Known rows, with every way that one mark hangs from another
H{F{K{R{V{B M}}}}}: [-29 -20 -10 -17   9   8  11  -7 -18 -23   4   0  13  21  -9  10  -7   9
  10   6  14   5  -9 -30  -7   3   0  -1   1  12  -8]
W{B{V{U}} L M}: [-16  18 -17  -5  12  -3 -15  -3 -17 -34  16   4  29  14  15  20  15  19
  17  16  13 -16   5 -12   7   6   7 -19   8   9  -1]
W{M}: [-15   9  -3  -7  10   4  -6   1  -9 -19  11  -1  13  10  16  -2   5   9
   3  11  -3  -9  -6  -8   2  -1   7  -8  -2   0 -10]
U{K{F R}}: [-21   1   9  -8  -1  14  -2   2  -2  -6  20  -4  15   7  18   6  14  12
 -18   7 -12   5   0  -9 -14 -10   6 -19  -6  13 -12]
L{W}: [ -6  -2   1  -7  -2  16   5   3  -5 -12  11  -3   3   5   0  -1   4   6
   5  11  -8   1  -7  -7   2   4   5  -8   3   0  -5]
B{W}: [ -7   7 -13  -5  10   4  17   1 -13 -12  11   1   6   1 -11   2   6   9
   3   8  -4 -14  -3  -2  -3   5   8 -11   0  -5  -1]
V{B{W{M}}}: [-16   7 -17 -14   9  -4   7  -1 -18 -23   6  -1   6   2  -4  12  -1  12
   3  13  -3 -10  -8 -10   1   3  10 -15  -6   1 -14]
R{K{F{H}}}: [  2   6   4  -2   6  17  17  13  -3  -5   4   1   7   6   2   0  15  -3
  -6  -1   1  -5   5  -7   7  -2   8 -10  -6   0 -14]
M{V{B R} W}: [ -3   0  -5   1  12 -10  22   1  -9 -15  29 -24   7   6  -7  10 -10  13
  14  17  -7   7  -8 -19   3 -13  14  -2   2  20 -18]
M{V{R U{K}} W}: [ -4   2  -2  20  11 -10  18   1  -9 -15  26 -32  12  14  -5  -2 -11  20
   5  21  -4  11  -5 -22   5 -11  23  -5   3  22 -14]
K{R{V{B{W}}}}: [-18  -3 -12 -24   3   8  20  -4  -6 -14  18   6  15   5 -12  12  -3   5
   6   3  -5  -3   1  -9  -6  -8   3 -10   0  16  -8]
W{B{V{U{K{F}}}} L}: [ -8  10  -8   0   1   3  -6   0  -9 -21  18  -1  25  11   9  23  19  21
   2  11   9  -8   7 -11  -1   5   3 -18   7  13   0]
B{V}: [-1  2  3  0  2  6  6 -6 -9 -7 15  5 16 12 -8 -4 11 17  0 10 -3 -8 -1 -3
  1 -5 -2  5  0 -4 -5]
L{W{M{V{B}}}}: [-18   9  -5  -7   1   9   2   5  -5 -24  11  -7   9   4   8  -1   0   3
  12  21  -8  -2  -9 -10   6  -2   9 -16   5   2 -14]
M{V{B U} W{L}}: [ -5   6 -14   2   4  -7  14  -5  -4 -21  23 -16  13   4  -5  18 -13  16
  18  22  -6   8  -2 -20   9  -9  12 -10   9  23 -12]
F{H K{R}}: [-10  -1   6 -10  17   5   2  -3 -17 -10  18   9  -7  13 -13   5   8   7
   4  -5  -1   9   6 -18  11   3  10 -10  -1  14  -6]
H{F{K{R{V{M{W} U}}}}}: [-26 -19 -13  -6  14  10  15 -10 -19 -20   8  -6  20  26 -11   7 -12  12
  14  12  16   7  -4 -30  -3   1   7  -3   5  16  -5]
U{V}: [ -7  -3   7 -10  -7  10   9   9  -4  -7  14 -12  11  -1  -2   1   3   8
  -4  14  -2   3 -15 -11  -4  -4  -1  -2   5  -2   2]
K{F{H} R{V}}: [-10   3   7 -17  -1  25  14  -2  13  -7  30   6  21  11  -2   7   9  -3
  -2   2  -3   3  11 -10  -2 -12  -3 -18   3  23 -22]
X{K{F{H} R{V}}}: [ -9   6  -4 -11   6  16  17   5  12 -18  21   4  13   7  -6   3  15   7
  -2  -9   6   2   3   6  -6 -16   6 -20   1  16 -20]
K{F{H} R}: [-10   7  12 -20   3  21   5  -3   8  -9  31   8  12   4   2  12   9   6
  -2   4 -10   6   8 -10  -3  -9   0 -21  -3  19 -25]
X{K{F{H}}}: [  1   9  -1  -2   6   9  10   8   8 -17  14  -1   2   5  -5   1  16  13
  -6  -7   5   2  -3   7  -2  -7   7 -16  -1   4 -21]
H{F{K{R{V{M U}}}}}: [-27 -17  -9 -11   9   9  11  -8 -16 -24   4  -2  16  25 -12   5 -11  14
  12   8  16   5  -5 -31  -4   4   3   1   3  12  -8]
L{W{M{V}}}: [-16  11  -3  -2   3  13   2   7  -3 -22  13  -6  12   6  11  -7   5   1
  13  21  -7  -5  -7  -8   6  -3  10 -15   8  -1 -10]
K{F R{V{M{W} U}}}: [-21  -6  -2 -19   0  25  17  -8   9  -9  27  -3  31  13   0  11 -13   9
   6  17  -4   4   9 -17  -4 -15   7 -17  -1  26 -26]
H{F{K{R}}}: [-23 -10  -5 -12  15   8   8  -5 -20 -21  10   3  10  19  -4   8   4  11
   8   1  11   3  -6 -23 -11   3   0  -1   4   6  -1]
R{K V}: [ -2  -5  -9  -1   3  14  28  13  -6  -4  -4  -2  17  13  -3  -8   8  -9
  -1  -6   8 -12   2  -5   5  -3   6   5   1  -1   4]
X{K{F R{V{U}}}}: [-13   5  -8 -13   4  15  19   5  10 -23  17   1  18   8  -6   6   4  15
   1  -6   6   0   3   2 -11 -17   9 -14   0  16 -20]
M{V W}: [ -3   4  -4   7  10   4  20   1  -2  -5  27 -14  14   5  -2  -1  -2   3
  13  15  -9   1  -2  -2   1 -12   9  -6  11   8  -3]

Rows
[-23 -14 -11 -13   9   5  15  -6 -19 -27   4  -2  14  24 -14  12  -9  13
   9   4  17   6  -5 -31  -6   2   0   1   4  15  -9] -> H{F{K{R{V{B U}}}}}
[ -4   4 -11   2  10 -12  14   0  -9 -20  31 -21  10   3   1  17  -1  13
  19  19  -6   5  -8 -24   5 -11  13  -7   5  24 -12] -> M{V{B R} W{L}}
[-17 -15   4  -6  -3 -20  -4  -6 -18 -27   2 -29  -6  15 -11  10 -30  41
  -5  23  -2  18 -19 -44  11   7  21   0 -22  25 -37] -> V{B M R U{K}}
[-30   2  -3 -15 -10  10   4   9  -9 -12  18 -12  21  -9  12  21  15  11
 -16  24  -7   4 -10 -20 -16 -11   8 -34  -1  14  -5] -> U{K{F R} V{B{W{L}}}}
[-17  24 -25   5  18  -8  14   9 -17 -33  10  -6  17   2   3   5   9  10
  20  20   4 -21  -1 -20   9   0  24 -19   1   2  -7] -> B{W{L M{V{R{K} U}}}}
[-10 -15  -6 -11  11  -1  18   2 -16 -13   9 -22   7   7   1  16 -13  15
   8  19   0   3 -10 -33   7  -5  22  -9 -20  19 -31] -> V{B M{W} R{K{F}}}
[-13   1  -4 -14   4  16  13   3  12 -17  18   3  12   6  -7   2   9   9
   1  -3   5   4   1   2  -3 -14   8 -21  -2  16 -24] -> X{K{F{H} R{V{M}}}}
[ -9  15 -13  16   8  -6   9  -4 -19 -23  17  -8  25  12  -9   7  17  29
  -1  25   4 -15   2 -24   3  -1  17 -16  -3   8 -12] -> B{V{R U{K{F}}} W{L}}
[-18  15 -17 -14  14  -1 -17   5 -13 -31  16   1  19   6  28  22  18   8
  16   7   8 -15  -1  -8   1   9   6 -23   7   9   3] -> W{B L M}
[-11   3 -14   2   5 -23   5   0 -25 -33   7 -22   0   9 -11  18  -8  34
  -3  17   1   4 -11 -38   6   7  22 -13 -12  23 -21] -> V{B{W{L}} R U{K}}
[-13 -11   9  -5  -5 -13  -3  -5 -10 -24   7 -29  -3  16 -10  12 -25  37
 -10  25  -1  21 -13 -45  12   5  19 -10 -22  29 -48] -> V{B M R U{K{F{H}}}}
[-22 -10  -8 -18   3  14   8  -9  -2  -8  25   2  23   9   3  10  -3   5
  14  11  -5   1   1 -14  -1  -9   5 -12   2  21  -3] -> K{R{V{M{W{L}}}}}
[  4   3   6   0  11   4  17  12  -9 -13  13 -11   4  10   0   2  10   8
  -2   0   3  -3  -2 -22   6  -1  13  -4 -12   9 -22] -> V{R{K{F{H}}}}
[-20  21 -16  -9  13  -4 -10   8  -7 -33  22  -2  21   3  25  19  16   5
  22  12   6 -14   0  -7   1   3   6 -22  13   9   1] -> W{B L M{V}}
[-19  11  -6  -5  -1  -2  19   2  -3 -23  16 -11  10   1 -11  11 -10  18
  -1  19  -9   4   0 -15  -3  -9  14 -19  -1  16 -23] -> M{V{B{W} U{K{F R}}}}
[-12   3  -4 -12   3  14  14   1  12 -22  16   1  12   9 -12   3   1  15
   2  -1   7   7   2  -2   0 -12  11 -20  -2  20 -28] -> X{K{F{H} R{V{M U}}}}
[-14  10 -10  -4  14   7   8  17 -13 -29  12 -11  12   6  12   4   9  -1
  20  13   6 -10  -3 -10   6   3  18 -20   6   4  -6] -> L{W{B M{V{R{K}}}}}
[-13   4  -8 -15   5  17  19   7  10 -19  19   4  17   5   0   5  12   9
   0  -9   4  -3   1   7 -14 -18   6 -15   1  12 -16] -> X{K{F R{V}}}
[-17  20 -20  17  14 -13  -1  -4 -28 -32  13  -7  26  15   0   2  17  30
   5  29   7 -19  -1 -26   9   0  23 -19  -4   5  -9] -> B{V{R U{K}} W{L M}}
[ -3  13 -19   9  16  -4  19   3 -26 -18  12   3  19   6 -10   5  26  14
  13  14   7 -26   1 -16   7  -1  16  -9  -5  -5   2] -> B{V{R{K}} W{L}}
[-10   1  -7 -10   8  -6  -8  -3 -15 -23  21  -2  17   9   3  22  13  22
  18  12   9 -10  -3 -18   4   8   4  -9   1  12  -3] -> W{B{V{M R}} L}
[  2  -1   3 -10   8  -3  17  10 -12 -19   8 -13  -2   7  -5  13   2  11
  -3   2   3   2  -6 -28   8  -1  12  -5 -17  15 -31] -> V{B R{K{F{H}}}}
[-36 -10  -6 -18 -10  -1  -4   3 -17 -14  10 -13  12  -8   4  16   2  17
  -7  30  -8   8 -19 -25  -6  -4  13 -29  -6  12  -1] -> U{K{R} V{B{W{L}} M}}
[-17 -11 -16 -15  -3   4  19  -3  -6 -11   2  -5  12   8 -17   4 -12   5
   5  14   2  -7  -8 -12   5   2   4  -5  -2   7 -14] -> R{V{B{W} M}}
[-16  22 -23   4  14   1   1  -5 -20 -22  14  11  29   6   3   3  26  13
  12  24   2 -28   1  -6   5  -2   9 -19   4  -9   2] -> B{V W{L M}}
[ -4 -10  -8   2   4  24  28   8   2   4   5  -8  24  15  -1  -5   4 -13
   2  10   9  -6   7 -11  13  -7  11 -13  -2   9 -13] -> R{K{F{H}} V{M{W}}}
[-11 -11  -8  -8  15  -7  -1  -4 -16 -17  25 -19  10   9   5  19  -6  20
  20  17   3   1  -9 -26   6   6  17 -11  -4  22 -10] -> V{M{W{B L}} R}
